What can hang from each mark
K149: K632 K814
K632: K72 K296 K814
K876: K149 K296 K632
K72: K149 K296 K876
K296: K149
K814: K72 K296 K632 K876

Every row comes from one small tree of marks. Brackets hold a mark, then the marks that hang from it, in the order of their numbers. Every link used is in the known rows. Which tree was each row made from?
Known rows
(K72 K296 K876): [ 0.73 -0.24 -2.01  1.08  0.16  1.11  0.82  0.92 -0.34  1.14  2.72  1.51
  1.91  0.21 -0.51 -0.10 -0.40 -0.67  0.13 -0.09 -0.54 -0.79 -0.88  0.77]
(K149 K632 (K814 K72 K296 K876)): [ 2.18 -2.51  0.65  0.15  1.26  1.32  0.98 -1.76 -0.17  3.99  0.26 -1.40
  1.38  2.96 -0.71 -1.97 -1.03  0.05  0.38  0.29  1.35  1.08  1.87  1.12]
(K814 (K72 K876) (K296 K149) K632): [ 1.80 -1.39 -0.69  0.29  1.60  0.06 -2.63 -0.30 -1.44  6.71  0.65  0.42
  5.31  4.64 -0.71 -0.35  0.93 -0.44 -0.39  0.32 -0.24  0.36  1.91  1.17]
(K296 (K149 (K632 K72 K814))): [-1.67  1.59  0.58 -0.88 -1.21 -0.17 -1.28  0.80  0.49 -2.08 -2.80  0.01
 -2.67 -0.65  0.02  0.92  0.04 -0.62  0.35 -2.30  0.87  1.02 -0.68 -0.44]
(K876 (K149 K632 (K814 K72))): [-0.09 -0.20  1.64 -0.11  0.14  1.02 -0.34 -1.58 -1.01 -0.24 -1.08 -1.39
 -3.11 -0.28  0.92 -0.87 -0.28 -0.27 -0.07 -0.97  0.74  1.48  0.13  0.97]
(K632 (K72 K149) (K814 K296)): [-0.12  0.78  0.24  1.02 -2.54 -1.67  0.35  0.23  1.11 -3.03  0.90 -2.04
 -1.81 -2.36 -1.29 -3.15 -0.52  0.83  1.51 -1.09 -0.22 -0.33 -3.70 -0.70]
(K149 K632 (K814 K72)): [ 0.41 -0.31  0.76 -0.35  0.55  0.96  0.72 -1.73 -0.58  1.69 -0.52 -0.61
 -1.95  1.50  0.09 -0.22 -0.65 -0.21 -0.09 -0.57  1.30  0.97  1.07  0.70]
(K72 (K876 K149)): [ 0.45 -0.03 -0.37  1.42 -1.52  0.61 -0.87  0.84 -0.87 -0.16  1.38  0.26
 -0.10 -1.53 -0.44  0.68  0.81 -1.16 -0.07 -1.23 -0.84  0.53 -0.59  1.01]
(K296 (K149 K632 K814)): [-0.03 -0.76 -0.35 -0.05  0.03  0.75 -0.84  0.26 -0.34 -0.55 -1.82  0.84
 -1.64  2.11  0.62  1.29 -0.35 -2.10  0.79 -1.70  1.09 -0.63  1.13 -0.81]
(K72 (K296 (K149 K632)) K876): [-0.20 -1.09 -1.82 -0.11  1.48  2.45 -1.32  1.66 -1.22  0.15  0.40  1.90
  1.73  0.96  0.88  1.15 -0.26 -1.79  1.03 -1.67  0.71  0.75 -0.20  1.63]
(K632 (K72 K149) K296 K814): [-2.45  2.35  0.03 -0.78 -1.98 -1.58  1.47  0.94  1.24 -5.25 -0.22 -0.40
 -2.86 -3.49 -0.29 -0.35 -0.66  1.34  1.48  0.12  0.06 -0.65 -3.05 -0.66]
(K72 K149): [ 0.96 -0.59 -1.02  2.10 -1.57 -0.53 -0.09 -0.40 -0.48 -2.53  1.59  0.47
 -0.67  0.04 -0.51 -0.19  0.90 -1.22  0.44 -1.20  0.69 -0.66 -1.15  0.01]
(K814 K72 K632): [ 1.97 -0.16 -0.46  0.62  0.65 -0.64 -0.37 -2.11 -0.77  4.39  0.99  0.53
  2.35  3.19 -0.67  0.30  1.40 -0.07 -1.81  0.69  0.65 -0.26  2.57  0.19]
(K632 (K72 K876) K296 K814): [-2.11  2.54 -0.36 -1.92 -1.56 -0.57  1.59  1.83  1.35 -0.85  0.03 -0.06
 -1.01 -3.68 -0.97  1.17 -1.02  1.57  0.92  0.50 -1.09  0.20 -1.41  0.27]
(K814 (K72 K149 K296) K632 K876): [ 2.02 -0.95 -1.46  1.76  3.52  0.85  0.07 -0.75 -0.56  2.24  3.06  1.42
  4.08  3.29  0.74 -1.90  0.25 -0.19 -0.73  1.37  2.39  0.47  0.58  1.86]
(K149 (K632 K296 (K814 K876))): [ 0.17 -0.51 -0.17 -1.39 -0.07  0.41  2.52 -0.23  1.09 -0.94 -0.95  1.06
  0.12 -1.11 -0.16  2.01 -0.83  0.33 -0.11  0.71  0.83  0.57  1.84 -0.93]
(K876 K149 (K632 K72 K296 K814)): [-3.44  3.08  1.58 -1.47 -1.52 -2.56  0.03  0.89  1.01 -5.12 -1.65 -1.53
 -3.58 -5.99 -0.23 -0.01  0.78  1.87 -0.33 -0.54 -1.77 -0.20 -1.55 -1.13]
(K814 K72): [ 0.78  0.13  0.79  1.14 -1.08 -0.74 -0.14 -2.17 -1.03  2.27  0.28  0.56
  0.50  2.90 -0.98  0.16  1.28 -0.16 -0.81  0.09 -0.04 -0.72  1.17 -0.03]
(K149 (K632 (K72 K876) K296)): [-2.07  0.66 -1.14 -2.60 -0.45  1.32  0.74  1.78 -0.24 -1.13  0.14 -1.17
 -0.12 -4.02 -0.73  2.09 -0.43  0.64  1.33 -1.20  0.34  1.53 -0.90  3.28]
(K296 (K149 K632 (K814 K72 K876))): [ 0.40 -1.24  1.18 -0.13  2.11  1.60 -0.74 -0.61 -0.62  2.94 -2.06  1.25
  0.32  4.93  0.62  0.55 -0.12 -1.69  0.05 -0.30  2.25  1.36  2.70  0.74]
(K149 (K814 K632)): [ 2.33 -0.09 -1.80  0.81  0.49 -0.61  0.86 -0.43  0.61  2.65  1.07  0.58
  0.46  1.54 -0.29  0.16 -0.35 -0.71 -0.62  0.48  0.55 -1.91  1.92 -1.38]
(K876 K149 K296 K632): [-0.38 -0.47  1.15  1.10 -0.86 -0.99 -0.91 -0.38 -0.17 -4.35  0.08 -1.24
 -0.94 -3.36  0.57  0.63  2.25  0.52 -1.90  0.24 -1.85 -0.22 -0.81 -1.06]

Write each row's tree
[ 2.69 -2.03 -0.21  1.24  1.73 -0.39 -2.05 -1.52 -0.97  6.59 -0.21  0.96
  6.01  7.14 -0.49 -0.58  1.42 -0.59 -1.10  1.17  0.63 -0.83  3.54  0.10] : (K814 K72 (K296 K149) K632 K876)
[-0.80  1.25 -0.23 -1.40 -0.79  1.12  0.31  1.61  0.93 -0.27  0.40 -0.93
 -2.18 -4.12 -1.02  0.72 -0.92  0.28  0.40 -2.14  0.89  3.46 -1.49  1.80] : (K149 (K632 (K72 K876) K814))
[-1.44  2.07 -0.72 -1.45 -0.29 -1.17  0.84  0.95  0.65 -1.43 -0.55 -1.65
 -1.27 -2.87  1.08 -0.23 -0.34  1.08  0.43  1.07 -0.49 -2.03 -0.41  0.04] : (K876 (K149 (K814 (K632 K72 K296))))
[-0.50  1.30  0.82  0.36 -2.51 -0.53 -0.50  1.35  0.68 -0.54  0.70 -2.35
 -1.23 -4.02 -1.09 -2.37 -0.60  0.97  1.00 -1.05 -1.85  0.98 -3.16  0.42] : (K632 (K72 (K876 K149)) (K814 K296))
[ 0.14  0.06 -1.76 -0.66  0.30 -1.30 -0.74  0.11 -0.51  0.83 -1.30  1.93
  3.05  2.87  0.44  2.65  1.26 -0.67 -0.35  0.84 -0.24 -2.94  2.71 -1.49] : (K814 (K632 (K296 K149)))
[-0.05 -0.41  0.38  0.54 -0.68  1.17  0.57  1.15  0.61 -1.51  1.00 -0.74
 -1.00 -2.81  1.37  0.09 -0.76  0.21  0.10  1.53 -1.48  0.06 -1.82 -0.15] : (K72 (K876 (K149 K814) K296))
[ 1.13 -0.88  0.44  1.64 -2.13 -0.95  0.35 -0.84 -0.09 -0.71  0.29 -1.64
 -1.17 -0.17 -0.19 -2.60 -0.36 -0.32  0.98 -0.18 -1.57 -2.56 -0.99 -1.65] : (K876 (K149 (K814 K296)))
[ 2.30 -0.93  1.62  1.16 -0.36 -0.92  1.08 -2.22  0.68  3.90  0.23  0.32
  2.01  3.39 -1.49 -2.02 -0.15  0.88 -0.64  1.50 -0.31 -0.08  1.28 -1.37] : (K632 (K814 K72 K296 K876))
[-0.69  0.37  2.03  0.67 -1.09 -1.51 -0.22 -0.45  1.12 -4.70 -0.73 -0.90
 -2.49 -4.32  0.80  0.15  1.11  1.23 -2.15  0.77 -2.30  0.26 -1.29 -2.80] : (K876 K149 K296 (K632 K814))
[-0.95  1.68 -2.07 -2.34  1.03 -0.04  1.47  2.31  0.95  2.13  1.06 -0.64
  1.01 -2.41 -0.21  0.78 -1.42  1.10  0.95  1.23  0.11 -0.59  0.06  1.59] : (K149 (K814 (K632 (K72 K876) K296)))
[ 0.36 -1.32 -1.92  1.00  0.61  1.53  0.45  0.14 -0.84 -3.91  1.96  0.15
 -0.83 -1.29  0.81 -1.10 -0.48 -1.05  1.21 -1.81  1.67  0.49 -2.23  1.40] : (K72 (K149 K632) K296)
[ 1.49 -0.75  1.03  0.77 -0.66 -0.67  0.76 -2.22 -0.28  3.16  0.39 -1.07
  0.33  3.22 -0.95 -2.65 -0.68  0.59  0.36  0.88 -0.77 -1.96  0.47 -0.88] : (K149 (K814 K72 K296))
[ 0.26 -0.49  1.77 -0.23  1.24  0.84 -1.00 -0.91 -0.21  2.06 -2.49  1.90
  0.40  3.87  0.34  1.12  0.33 -0.87 -0.96 -0.36  1.81  2.34  2.33 -0.33] : (K296 (K149 (K632 (K814 K72 K876))))
[-0.79 -0.07 -0.28  0.93  2.99  0.79 -1.13  0.70 -1.23 -0.62  3.31  0.37
  0.95 -0.99 -0.29 -1.78  0.40  0.30 -0.01 -0.98  0.41  2.19 -2.01  2.93] : (K814 (K72 K149 K296 (K876 K632)))
[-2.16  1.26  0.27 -1.53  0.70 -1.11 -0.98  1.93  0.46 -1.18 -1.39  1.93
  0.24 -1.46 -0.36  2.53  0.42 -0.01 -0.13 -0.23 -1.54 -0.02  0.76 -1.46] : (K72 (K876 (K632 (K296 K149) K814)))
[-0.41 -0.84  2.10 -0.57  0.28  1.49  0.39 -1.59 -0.34 -1.99 -1.32 -2.12
 -2.60 -1.37  2.29 -0.61 -0.51  0.83 -0.61  1.21 -0.01  1.55 -0.77  0.34] : (K876 (K149 K632 (K814 K72)) K296)
[-1.29  1.22  0.21 -0.73 -1.68 -1.85  0.47  0.12  0.66 -1.81 -2.70  2.38
 -0.57  1.34  0.40  2.01  0.12 -0.09  0.36  0.86 -1.23 -2.65  0.85 -3.49] : (K632 (K296 K149) K814)
[-1.38 -0.10  2.31 -0.29  1.65 -0.82 -1.41 -0.64  0.11 -0.51 -2.00  0.32
 -0.67  2.25  1.02  0.32  0.91  0.52 -1.54  1.69 -0.86 -0.64  0.80 -1.54] : (K876 (K296 (K149 (K814 K72))) K632)
[-1.17  0.13 -0.91 -0.93  0.36 -0.49  0.19  1.05 -0.44 -0.41  1.08  0.38
  1.28 -2.48 -1.47  2.09  0.79  0.39 -0.38 -0.44 -1.19 -0.05  1.11  0.75] : (K72 (K876 (K632 K296)))
[ 1.69 -1.23  0.48  1.56 -1.11 -1.16 -0.46 -0.26  0.77  1.85 -1.21  1.63
  2.21  3.93 -0.89 -0.59  0.27 -0.90 -0.02  0.51 -0.61 -1.64  1.46 -2.89] : (K632 (K814 (K296 K149) K876))
[ 0.26 -1.85 -1.07 -0.31  1.13  2.79  0.93  1.64  0.54 -3.20  1.83 -1.23
 -1.59 -3.57  1.33  0.30 -1.66 -0.19  1.36  0.04  1.24  2.67 -2.74  1.82] : (K72 (K149 K632 K814) (K876 K296))
[ 0.59 -0.36  0.53 -0.24  2.11 -0.13 -0.89 -0.93  0.21  2.70 -1.39  0.92
  1.72  4.25  1.95  0.52  0.25  0.35 -1.48  3.18  0.08 -1.30  1.80 -1.50] : (K876 (K296 (K149 (K814 K72 K632))))
[-0.86  0.48 -1.25 -0.52 -0.26  1.01  0.62  0.37 -0.30 -2.06  0.81 -0.82
 -0.84 -1.87 -0.06 -0.71 -0.32  0.01  0.51 -1.62  0.90 -0.01 -1.64  1.89] : (K149 (K632 (K72 K296)))
